Known rows, with every step that occurs:
a, w, l: [-11   2  13  14  -6 -16  -9 -13   2   5   4   4   6 -10  10   8 -27  10
   9   8  -6   9   8  15 -10   4   1   0   6  -3  -3  -8]
u, d, t: [  7   1   1  -7  -8   8   5 -14  -8  -6   5   4   0 -11   2  -1 -18  10
   9  -5  13   4  26  -3   6  -9 -11  -1   8   2  -2  -5]
u, l, t, d, s: [ -5   9   1 -11  -9   6  13   4   3   1  -2   2  -6  -1 -10 -11  13 -16
  -9 -12   6  -7 -16 -16   4   4  15  15   4 -16 -17   7]
a, w: [ -5   6  12  19   4  -7  -6 -15  -1  -5   9  10   7   6  12   9 -18  -2
   7   1   4  10   7   1  -5   8  -2  -6  -4   2  -1  -2]
a, w, l, h, d, t: [ -5 -22  18 -13   9  -3 -11  -6 -14   2  -4   1  -2 -37   4  -4  -3  24
  15  -4 -11  16  13   2 -13   1  -5 -17  12  20   5   3]
h, d, u, l, w: [ 17 -11  -2 -19 -11   2 -21  11 -10  21  25  -3 -17  -5   9  -5   8  10
   2  -9 -27  14 -12 -13   3   0   1  -8   4  12   2  20]
t, d, h: [  8   2 -15   5  17  10  14  -3  18  -2 -10  -1   2  19  -1   2  14 -10
  -9 -10   1   2   4  15   5   3  -8 -17 -11 -13 -11 -14]
v, d: [  3  -2  12   9  -3  -8  16  -6   3   5   7   3  10  10  -7   8  -9  -7
 -12   4   4  -9   4  -4   3   3  -7  -7   1   3  12 -14]
t, d, h, l, w: [ 12  -4 -18   4  22  15  -1  28  16   2  -5  10  15  23  -1  12  22  -3
 -20  -7  -2   2  -2  19   0  14   2   4 -13  -6 -16  -5]
h, l, u, d: [ -3  12  -8  19  -1   1  -8   1 -12 -15   5  -5  11   1   0  -1 -14   1
   6   5  16 -10  11 -13  20   1   6  10  -2   4   6   0]
u, d: [  0  11   1  11 -12   1  -5 -22  -5  -4  10  -3   0   5   3  -2 -21   5
   9   4   9  -4  17  -9  12  -1   2  -5   3   3   3  -6]
v, d, u: [ 10 -14   8  -7  -5  -4  22   0   4   8  14  -2   9   8   8   3  -4  -2
  -7  -6  -8   1   7   3   4  -6  -2  -6  -7  10  18  -4]
a, w, l, t, d, s: [-25  -4  16   0  -9  -9   1  -1   1  -2 -15  12  12 -12   5  -6  -6  -6
   0   3  -2  -4  -2  14 -14   8  26  14  -6  -4  -6  -2]
a, w, l, u: [-15   5  14  22  -1 -27 -10  -5  -9  -4  -7   0  10 -14   2   0 -28   6
  11  12  -7   3   2   7  -5   4  -3  -4   0  -2   8  -5]
s, l, u, d: [ -8  16   0  16 -10  -3  -3  -7 -28 -13   2  -5  15  -1  -7   3 -21   3
  11  10   1 -22   7 -20   9   1  -9   6  13  -1  16   4]
w, l, t, d: [-14   3  -8  15 -15  -8  23   5   9  17  -8  -5   1  -5 -13 -13  -8   3
  -8  12  -7  -9   0  14   1   4  16  -1  -5 -12  -9 -12]
t, d, h, l, w, a: [  3  -8  -9  -3  24  17  -6  31  18 -12  -7  16  13  17   9  17  22  -8
 -14  -9  -3  -2  -4  36 -18  10   5  11 -22  -3 -14  -6]
d, h: [  6   4  -7  -1  15  -5 -10 -10  19  -3  -8   1  -6  11   3   6   9  -7
   3  -3   6   9  -1   3   4  -3 -16 -14  -1  -5  -8 -11]
t, d: [  7  11 -10  19   5   8  26  -4   6   1   1  -4   6  11 -11  -3  -3  -2
 -10   0   2 -10  14   6   9   5  -4 -11  -6 -12  -6  -9]
h, l, u: [  1  15 -10  20  15  -7   0  11  -2 -13  -2  -2   9   0 -10   1  -4  -4
  -2   8  13  -4   3  -6  15   2  -7   8  -3  -3   0   2]
a, w, l, v, d: [-17 -15  18  17 -16 -17  12 -13  -8  16   2   9  14  -5  -3  13 -26   5
   9  14  -2   0  -5   8 -26  10  23  10   8   7  19 -12]
t, d, s, l: [  2  12   0  -7   7  17  11   1  -8 -15  -7   2  16  -1 -14  11   2  -8
  -7  -3   2 -25   9  -1  -6   0 -12  17  14 -19  -4   6]
v, l, h, d: [  0  -6   3   2  17   4  -3 -13 -18   3 -13 -11 -14 -11 -15 -14  20   7
  -8   8  14  13 -11 -25   4  -1  -9 -25  14  15  22  17]
s, d, u, l, v: [  8  -4 -11  -9 -21   5  20  -3   3  14  11 -16 -27  11   1  -7   2   9
  15  -4  -9  13 -16  -8  -6 -11   7   1  -6  -2  -2   5]
h, d: [  1  -1  -2   8   2  -3 -12 -16   0   0   2  -6 -11  -3  -4  -2  -1  -1
   4  10   2   2   6 -11   5   1  -7 -21   2   7   6   1]
v, l, t, d, h: [ -8  -5  -7   7  11   6  20   0  11   8 -28   0  -7  18  -3 -14  28 -17
 -24   5  18  10 -24   2  -2   5   8  -6 -10 -14   3  -2]
t, d, u: [ 13   0 -14   5   5  15  30   3   9   8   9  -8   3  11   6  -8   1   2
  -4 -10 -10   1  17  16  10  -6  -1 -10 -14  -7  -3   2]
w, l: [ -1   7  -2   8  -8 -16  -1  -9   6  10   1  -5  -3 -13  -9   1 -19  11
   2  10  -4  -1  11  12   0  -6 -11   0  11 -10  -4 -11]
d, u, l, w, a: [ 11  -3   7 -20  -9   0 -13  21   0   8  27   8 -10  -4  20   3   0   7
   7 -15 -22  10 -12  13 -14  -7   1  13  -4   2  -7  13]
h, d, u: [  9 -12  -4  -8  -2   4  -7 -10   1   5  10 -11 -13  -5  12  -6   3   5
  10   0 -10  12  11  -2   9 -11  -3 -20  -5  13   9  12]
s, l: [  2  16   0  10   4   0   4  -5  -5   0   7   1   6   4  -8  14 -10   1
   2   9   1 -11   4  -5  -3   1 -18  10  20 -13  -2   5]
s, d, h: [  4   0  -1  -2   2  -5  -2 -11  20 -10 -19  -5 -14  23   2   1  12  -5
  -2  -4  -1   6  -6   5   0  -4 -18 -25 -18   0  -6 -23]
w, l, u, d, s: [-14   7   6  -8 -17 -15 -22 -12 -15 -16 -19  -8   6 -28  -7 -10 -21   7
  15   7   1 -17  12  -8   8 -12  -2   7   9   5  14  -5]
w, a: [ -3   6   8   6   4  -3  -3  -7   8 -12   4   6  -5  -2   6   4  -9  -4
   9   5   8  -2   8  17 -11  -6  -9   0  -7  -3  -3  -5]
v, l, t, d: [-10   5  -3  21  -2   5  30  -1  -3  10 -15  -2  -3   9 -13 -18   9  -9
 -26  14  19   1 -15  -1   0   7  11  -1  -5 -14   6   5]

Rows:
[  8   2 -14  -2  20   4 -11   4  24  -5  -3   3  -1  14   7  16  14  -9
  -5  -6  13  11  -2   8   6   0  -6   9   0  -7 -13  -6]	d, h, l
[  8 -17   8 -26 -14   5 -25  14  -7   8  24   4 -18  -9  20   0   9   6
   8 -10 -28  12 -14   5 -14  -4   3   0  -4  14   3  19]	h, d, u, l, w, a
[ 10   8  -6  13   9  -1 -13  21   1   4  12  10  10   5  -6  11  -4   7
  -9   7   4  -1   2   5   2  11   0  12   1   4 -10   4]	h, l, w
[  3   1  -5  -4   0   3 -15 -20   8  -6  -3   0  -4  13  12   3  -1  -3
  10  -6   8   5   8  -4  10  -4  -1 -11  -1   3  -1 -13]	u, d, h
[ -4  -3   3  12  -7   0  26  -4 -17   8   5   3  14   7 -21  20  -7  -4
   2  16   5 -19  -9 -11 -20   7   4  15  19  -2  20  -1]	s, l, v, d
[  9 -11   1 -12  19   9   3  -3 -11  -3  -5  -6 -11 -24 -12  -9  12  14
   8  -7   2   8  14 -14   5  -5 -16 -27   7  17   2   6]	l, h, d, t
[ -2  -6  13 -20  20   5 -17 -16 -17 -13 -26  -8 -11 -20 -15 -13  29   1
  -6   5  18   6  -9 -28  -1  -7  -9 -14  19  17  24  22]	v, l, h, d, s
[-11   9   0  14 -19 -18  -7 -12 -14  -3  -5 -11   5 -18  -8 -11 -30  14
  12  12  -3 -13  14  -5  14  -6   0  -2   5   2  13 -10]	w, l, u, d
[  3  -3 -31  10  23  21  20   6  17   3  -9   0   3  20  -9  10  22  -6
   1   0  15   3  -6  13  -4  10  16  11  -7 -12 -13  -5]	t, d, h, l, v
[ 10  12   0  -1   9   0   7   1  -3  11  16  -7 -10  -4 -11  -4   7   9
   4 -14  -3   4 -10 -26  11   0  -6  -8  18  -3 -11   6]	u, l, h
[  7 -11   1  -5  13   0   4   8  21  -2  -1   7  11  21   7  20  14 -15
 -17  -7  10   1  -5   3   3   4  -5  10  -1   2   0 -14]	v, d, h, l
[-16   2   1  -5 -12  -6   8   3   6   1 -21  -1   3 -16 -13 -13   1  -5
  -6   6  -2 -14   0  10  -3  -2  15  11   0  -9  -9  -7]	w, l, t, d, s
[  0  -3   3 -12 -28  -4  13   8   9  16  11 -12 -28  13  13 -19   5  -2
   1  -9 -15  12 -22 -12   4  -7  11  -1 -17   2  -9   2]	s, d, u, l, t
[ -6   6  19 -22   3   0 -30  15 -16 -24  -6  19  12 -13  -1  20   0  -5
   6   6  -7 -20  -4  13 -32  -2 -13  27  13   2   2  13]	d, s, l, w, a
[  1  -3  -1   5  16   2  -9  -9  -8   0   0  -9  -9  -8 -12  -8  13   8
   8   2  -3   2   5 -21  11   2  -5 -32   6  21   8   7]	l, h, d
[  4   3  -7   3   1   8   3   8 -15 -18   0   1  13 -15   0  -1 -12   6
   4  -4  21  -3  19  -7  16  -5  -6  15   0   2   0   0]	h, l, u, d, t
[-20   3  15  20 -18 -20 -16 -16 -19  -7  -1  -1  13 -14  10  -5 -39  12
  17   9  -6  -1  10  -1   3   4  11  -1   0   6  15  -6]	a, w, l, u, d
[  3   5   1   3  -4   0   3  -7 -20 -15  -6  -3   7 -16  -3 -10 -18   8
   9  -1  12  -3  20 -12  14  -8 -14  -6  -1   4   7  -6]	l, u, d, t
[-20   7  13 -12 -20   3 -16  -9 -17 -13  -4   7   7  -7   0   2  -8  -8
  12   8   8 -20  -1 -22  -3  -1  15  24  18   3   3  12]	u, d, s, l, t
[  4   4 -22  12  28  11  11  18  11 -13 -18  -3  13  16  -3   2  20 -13
 -11  -7   8  -5  -2   6  14   6  -4  -1 -17 -14  -8  -8]	t, d, h, l, u
[  9  -1   0  -4  -9  -1  14  -3  11  -2   1 -13 -13  13   8  -8  -3   6
   1  -5  -9   6   7   9   6 -14 -10 -17 -22   7   2  -5]	s, d, u
[ 16   4  -4 -13  -9   0   7   0   7  14  27  -6 -15   1  11  -3  -1   5
   4 -16 -11  13  -5  -6  10 -10  -6   7   7  -9 -10  10]	d, u, l
[ -8  -7  20 -27  -1   4 -43   8 -22 -23  -8  15   4 -18   1  18   8  -6
   7  11 -11 -18  -4   1 -33   1  -7  15  12  12  10  19]	h, d, s, l, w, a
[  4   7  11  -8  -8  -6 -16  15  -4   3  17  13  -6  -4   4   8  -5   1
   2  -4 -10   0 -15   4 -18   4  -5  11   4  -6 -10   5]	u, l, w, a
[-13  -6 -12   1  -3  -5  14   4  21  16 -21  -5  -4   3  -4  -8  10  -4
  -6   3 -10  -1 -11  21  -2   3  13  -5 -11 -12 -14 -18]	w, l, t, d, h
[ 20   0  -9  -8  -6  12  16  23  -3  22  26   0   0   9   3  -4   6  10
 -13 -20 -27   5  -5   5   4   3   3   3  -5  -9 -12  14]	t, d, u, l, w
[-11   4   5  -2   2   7  15  -2  -7  -5 -29   3   1   0 -14 -17  17 -18
 -24   9  24  -3 -16  -7  -4   1   9  10  -2 -10   5   9]	v, l, t, d, s
[  9 -16   3  -5  14  -3 -10  26  10   5   0  15  18  20   1  21  17  -9
 -23  -4  -1   0 -12   5  -5  15   2   8  -5  11   4 -10]	v, d, h, l, w
[  5 -11   6  -6   7  -8   6  -7  16   2  -8   3   5  16   2  11  10 -13
 -12  -6   3   0  -4   1  -1   2  -9 -12  -3   2   8 -21]	v, d, h
[-11  -2  -9  -1  -3   4 -16   0  13  -1  -1   4  -2  15  17   3   8 -11
   6  -1  16   8  -6  -7  11   5  27  13  -6   8  -8  -4]	u, d, h, l, t
[  2   3   4   5   9   1 -18  25   3  -9   9  18   7   2   6  15  -3   1
  -3   4   3  -3   1  21 -16   8   2  21  -8   5  -9   4]	h, l, w, a
[  0  -2   6 -14   3   1 -26 -19  -3 -15 -11  -1  -9 -14  -5  -1   7  -9
   7   5   7  -3   8 -14   1  -4  -8 -11   7  11   6   8]	h, d, s
[ 14  -9  -3 -20 -12   7  -8  -7   0  13  25 -13 -24  -6  13  -5   7   4
   9 -10 -15  17  -4 -14  10  -8  -3  -7   8   2  -1  16]	h, d, u, l
[  3   2  -1 -10 -17  -5   9   6   6  22  23  -4 -19   0  14 -12   3  -2
   5  -9  -9  15 -18 -13   9  -7  14   9  -2  -3 -11  13]	d, u, l, t
[ -6  -8 -11   1 -15  -1  26  11  12  23   1  -9  -3  -6   3 -17  -2   7
  -4   0 -19   0   3  24   3  -6  22   2 -14  -5  -4  -2]	w, l, t, d, u
